Every row comes from one small tree of marks. The marks that hang from a mark follow it in brackets, in alphabetical order. Every link used is in the known rows. Which tree was each row made from?
Known rows:
H[A]: 0.90  -0.55  1.49  0.62  -1.17  -0.45  -1.92  1.12  1.08  -0.82  -0.32  1.09  1.31  -0.85  -1.44  -1.03  0.35  0.03  -0.39  -1.16  1.30  -1.79
H[A J[F Q[P] S[T]]]: 2.50  -0.09  2.68  1.10  -0.10  1.59  -1.33  0.42  0.47  -0.08  -0.96  1.11  2.45  -2.59  -2.28  -0.50  0.88  1.13  0.07  -0.87  4.92  -1.69
Q[J P]: 1.58  -0.67  0.65  0.41  0.47  0.42  -1.72  1.08  -0.89  -0.21  -1.31  0.48  0.51  -0.44  -1.91  1.21  0.05  0.37  -0.63  -0.76  1.34  -0.72
S[J[D[V] F H[A] Q] T]: 1.87  -0.13  4.55  1.32  -0.47  0.28  -1.75  1.03  0.82  -1.18  -0.64  0.49  1.28  -2.55  -1.45  -0.21  0.79  2.18  0.49  -0.38  4.90  -1.49
H[A J[D[V] S]]: 2.36  -0.36  1.32  0.78  -0.44  0.42  -1.66  -0.21  0.83  -0.74  -0.56  1.18  0.81  -2.06  -1.94  -1.17  0.50  0.93  -0.01  0.27  3.60  -1.03
J[D[V] F H[A] Q S[T]]: 2.20  -0.64  3.57  1.50  -0.14  1.30  -0.89  -0.25  0.09  -0.66  -0.49  0.45  1.77  -3.89  -1.60  -1.27  1.16  2.38  1.05  -0.02  6.05  -1.32
F[J[D H[A] Q[P]]]: 1.35  -1.37  1.05  0.82  -0.04  0.81  -1.92  0.45  -0.67  1.04  -0.85  0.07  1.45  -1.28  -2.02  0.53  0.25  1.53  0.08  0.66  4.17  -0.48
J[D[V] H[A] Q]: 1.23  -1.31  1.48  1.18  -0.52  0.42  -1.97  0.18  -0.08  -0.28  -0.26  0.11  1.27  -2.49  -1.54  -1.22  0.90  1.60  0.33  0.45  4.22  -0.93
T[S[J]]: 1.89  0.05  1.66  0.01  -1.25  -0.91  -2.18  1.72  1.20  -0.89  -0.48  1.57  0.98  -1.14  -1.49  1.16  0.00  1.10  -0.11  -1.77  1.43  -2.61
T[S[J[D H]]]: 2.06  -0.18  1.30  0.17  -0.88  -0.66  -2.07  1.30  0.98  -0.67  -0.44  1.22  1.31  -1.74  -1.56  0.96  0.11  1.71  0.20  -0.82  2.38  -2.18
H[A J[F Q[P]]]: 1.50  -0.47  1.98  1.00  -0.08  1.38  -1.75  0.53  0.64  0.32  -0.81  0.93  2.30  -1.62  -2.44  -1.04  0.70  0.84  -0.43  -0.73  4.37  -1.01
D[J[F] V]: 0.94  0.01  3.09  0.40  -0.19  -0.40  -1.82  0.60  0.12  -1.08  -1.01  0.55  -0.58  -1.48  -1.65  -0.97  0.31  0.90  -0.57  -1.11  3.38  -0.39
A[H[J[D F Q]]]: 1.83  0.24  1.37  0.59  -0.20  1.14  -1.50  0.83  0.67  0.03  -0.36  0.81  1.24  -1.88  -1.45  -0.93  0.61  0.99  -0.24  -0.77  3.24  -1.55
J[D[V] F H[A] Q[P] S]: 1.75  -1.13  2.57  1.46  0.65  1.77  -1.01  -0.53  -0.40  0.21  -0.72  0.38  1.75  -3.31  -1.77  -0.95  0.94  1.92  0.71  0.28  6.76  -0.52
Q[J[H[A] S[T]] P]: 2.51  -0.68  0.82  0.77  0.63  0.72  -1.69  0.59  -1.03  -0.32  -1.30  0.38  1.44  -1.73  -1.68  1.44  0.46  0.77  -0.02  -0.48  3.27  -1.07
J[D[V] F]: 0.90  -0.39  3.52  0.80  -0.47  0.27  -0.90  0.31  0.62  -1.22  -0.58  0.79  0.11  -1.58  -1.76  -1.42  0.29  1.51  0.01  -0.60  2.87  -0.74
T[S[J[F H[A] Q[P]]]]: 1.65  -0.47  2.10  0.52  -0.47  0.24  -2.15  1.27  0.85  0.01  -0.65  1.15  2.22  -1.91  -1.73  0.95  0.44  1.58  0.06  -1.50  4.12  -1.98
V[D]: 1.57  -0.53  1.02  0.04  -0.94  0.61  -2.01  1.12  0.51  -1.10  -0.43  0.92  0.65  -0.84  -1.82  -0.22  0.14  0.63  -0.52  -1.01  1.02  -1.20
F[J[H[A] S]]: 1.96  -0.47  0.64  0.64  -0.68  -0.03  -2.02  0.42  0.27  0.31  -0.46  0.84  0.55  -1.07  -1.62  0.22  0.02  1.15  0.17  -0.21  3.57  -1.29
D[J V]: 1.23  -0.16  2.19  0.26  -0.53  -0.87  -2.21  0.84  -0.27  -1.16  -0.97  0.44  -0.81  -1.30  -1.43  -0.40  0.27  0.55  -0.63  -0.91  2.41  -0.71
T[S[J[H]]]: 2.00  0.02  1.16  0.16  -1.11  -0.87  -2.39  1.58  1.04  -0.72  -0.40  1.31  1.15  -1.42  -1.44  1.18  0.09  1.41  0.01  -1.50  2.26  -2.45

Which tree is each row?
2.29  -0.40  2.30  0.17  0.27  1.69  -1.42  0.80  -0.42  -0.55  -1.26  0.67  1.39  -2.47  -2.15  0.17  0.52  1.14  -0.26  -0.79  3.73  -0.67 -> V[D[J[F Q[P] S[T]]]]
2.07  -0.37  3.73  1.25  -0.26  0.63  -0.90  -0.29  0.40  -1.33  -0.59  0.65  1.28  -3.15  -1.44  -1.12  0.81  1.99  0.79  -0.24  5.24  -1.21 -> J[D[V] F H[A] S[T]]
2.37  -1.02  1.78  0.94  -0.05  1.01  -1.51  0.33  -0.86  0.67  -1.00  0.21  1.67  -2.24  -1.88  1.05  0.45  1.80  0.60  0.53  4.73  -1.12 -> F[J[D H[A] Q[P] S[T]]]
2.10  0.01  1.24  0.52  -0.17  -0.52  -2.20  0.32  -0.47  -0.88  -0.85  0.46  -0.64  -2.29  -1.27  -0.33  0.37  1.03  -0.09  -0.41  4.22  -0.88 -> D[J[H S] V]
1.33  -0.72  0.74  0.64  0.21  0.22  -2.28  0.96  -0.70  0.44  -1.05  0.14  1.81  -2.11  -1.80  -0.23  0.63  0.57  -0.40  -0.21  4.17  -0.78 -> D[J[H[A] Q[P]]]
1.41  -0.97  1.58  0.84  -0.14  0.87  -1.17  0.98  -0.53  0.12  -0.83  0.49  1.64  -1.90  -1.93  -0.07  0.46  1.05  0.07  -0.06  2.49  -1.42 -> J[D Q[P]]
2.18  -1.15  0.57  1.24  0.31  1.30  -1.29  0.10  -0.52  0.55  -0.61  0.54  2.47  -3.10  -1.72  -0.38  0.78  1.31  0.71  0.67  5.04  -1.41 -> J[D H[A] Q[P] S]
2.25  0.79  1.16  0.45  -0.38  0.77  -1.52  0.79  0.91  -0.40  -0.33  1.30  0.69  -1.56  -1.11  -0.54  0.36  0.53  -0.28  -1.45  3.08  -2.04 -> A[H[J[F S]]]
2.26  -0.45  0.39  0.51  0.68  0.70  -1.38  0.78  -0.84  -0.09  -1.27  0.83  0.45  -1.02  -1.88  1.23  0.07  0.47  -0.24  -0.63  1.97  -1.00 -> Q[J[S] P]
1.52  -0.47  1.62  0.08  -0.04  1.21  -1.79  0.91  0.18  -0.42  -0.84  0.65  1.02  -1.84  -2.22  -0.84  0.40  1.06  -0.56  -0.66  2.94  -0.30 -> V[D[J[F Q]]]
2.19  -0.13  3.33  0.91  0.47  0.77  -1.65  0.32  -1.20  -0.49  -1.33  0.07  0.49  -3.17  -1.60  0.17  0.84  1.68  0.16  -0.79  6.18  -0.76 -> D[J[F H Q[P] S[T]] V]
2.16  -0.34  0.88  0.82  1.18  1.22  -1.24  0.36  -0.76  0.16  -1.21  0.64  0.93  -1.54  -2.02  0.71  0.22  1.22  0.00  -0.52  4.02  -0.53 -> Q[J[F H S] P]
1.53  -0.81  1.24  0.78  1.28  1.13  -1.14  0.36  -0.84  0.13  -1.30  0.16  1.20  -1.32  -2.23  0.42  0.18  1.47  -0.19  0.21  3.53  0.18 -> Q[J[D F H] P]
2.02  -0.03  1.43  0.82  0.72  0.96  -1.42  0.59  -0.56  0.52  -1.10  0.55  1.46  -2.86  -1.93  -0.45  0.53  1.30  0.11  -0.39  5.51  -0.87 -> D[J[F H Q[P] S]]
1.43  -0.27  3.72  1.03  0.14  0.64  -1.46  1.02  0.53  -0.49  -0.86  0.83  0.39  -1.59  -1.74  0.05  0.28  1.61  0.05  -0.36  4.20  -0.95 -> S[J[D[V] F Q[P]]]
2.48  0.29  0.39  0.50  -0.22  1.10  -1.87  0.99  -0.04  0.15  -0.52  0.96  1.00  -1.76  -1.13  0.39  0.55  0.35  -0.27  -1.18  3.24  -2.19 -> A[H[J[Q[P] S]]]
1.76  -0.38  2.56  0.33  -0.34  0.34  -1.49  1.32  0.77  -0.19  -0.83  1.28  1.82  -1.94  -1.93  0.99  0.25  1.77  0.15  -1.15  3.17  -1.91 -> T[S[J[D F Q[P]]]]
1.95  0.00  3.97  1.28  -0.42  0.37  -1.53  1.32  1.06  -0.81  -0.59  0.70  2.07  -2.58  -1.64  -0.32  0.68  2.07  0.52  -0.31  4.43  -1.74 -> S[J[D F H[A] Q] T]
2.21  -0.27  1.55  1.32  0.13  1.44  -0.62  0.12  0.34  0.29  -0.28  0.86  1.84  -3.47  -1.95  -1.62  0.66  2.35  1.03  0.25  5.27  -1.40 -> J[D F H Q S]
1.95  0.19  5.10  1.08  -0.62  0.19  -1.32  1.37  0.80  -1.44  -0.79  0.77  0.54  -2.21  -1.54  0.07  0.57  2.09  0.37  -0.77  3.49  -1.77 -> S[J[D[V] F Q] T]
2.20  -0.26  0.69  -0.12  -0.19  0.68  -1.86  0.77  0.15  -0.82  -0.85  0.95  0.49  -1.73  -1.89  -0.27  0.13  0.60  -0.45  -0.50  2.16  -0.74 -> V[D[J[S]]]
1.70  -0.53  3.04  0.37  -0.37  0.24  -1.63  1.06  0.58  -0.48  -0.84  1.13  1.19  -1.95  -1.80  1.06  0.34  1.86  0.12  -1.20  3.55  -1.63 -> T[S[J[D[V] F Q[P]]]]
1.72  0.00  2.35  0.32  -0.92  -0.12  -1.83  1.59  1.37  -0.41  -0.48  1.51  1.41  -1.73  -1.79  0.57  0.26  1.65  0.10  -1.83  2.60  -2.38 -> T[S[J[F Q]]]
1.97  -0.73  1.30  0.95  0.74  0.84  -1.16  -0.38  0.16  -0.44  -0.73  0.60  0.45  -2.23  -1.89  -0.91  0.44  1.74  0.33  0.37  4.18  0.03 -> Q[J[D[V] F H[A] S]]
1.72  0.12  1.41  0.67  0.20  0.12  -1.55  0.42  0.53  -0.21  -0.74  0.92  1.34  -2.47  -1.74  -1.41  0.40  0.90  -0.01  -0.46  4.67  -0.74 -> D[J[F H[A] S]]
1.72  -0.19  2.47  0.30  -0.59  0.15  -1.82  1.57  0.86  -0.22  -0.75  1.41  1.64  -1.61  -1.82  1.18  0.25  1.50  -0.03  -1.82  3.06  -2.26 -> T[S[J[F Q[P]]]]
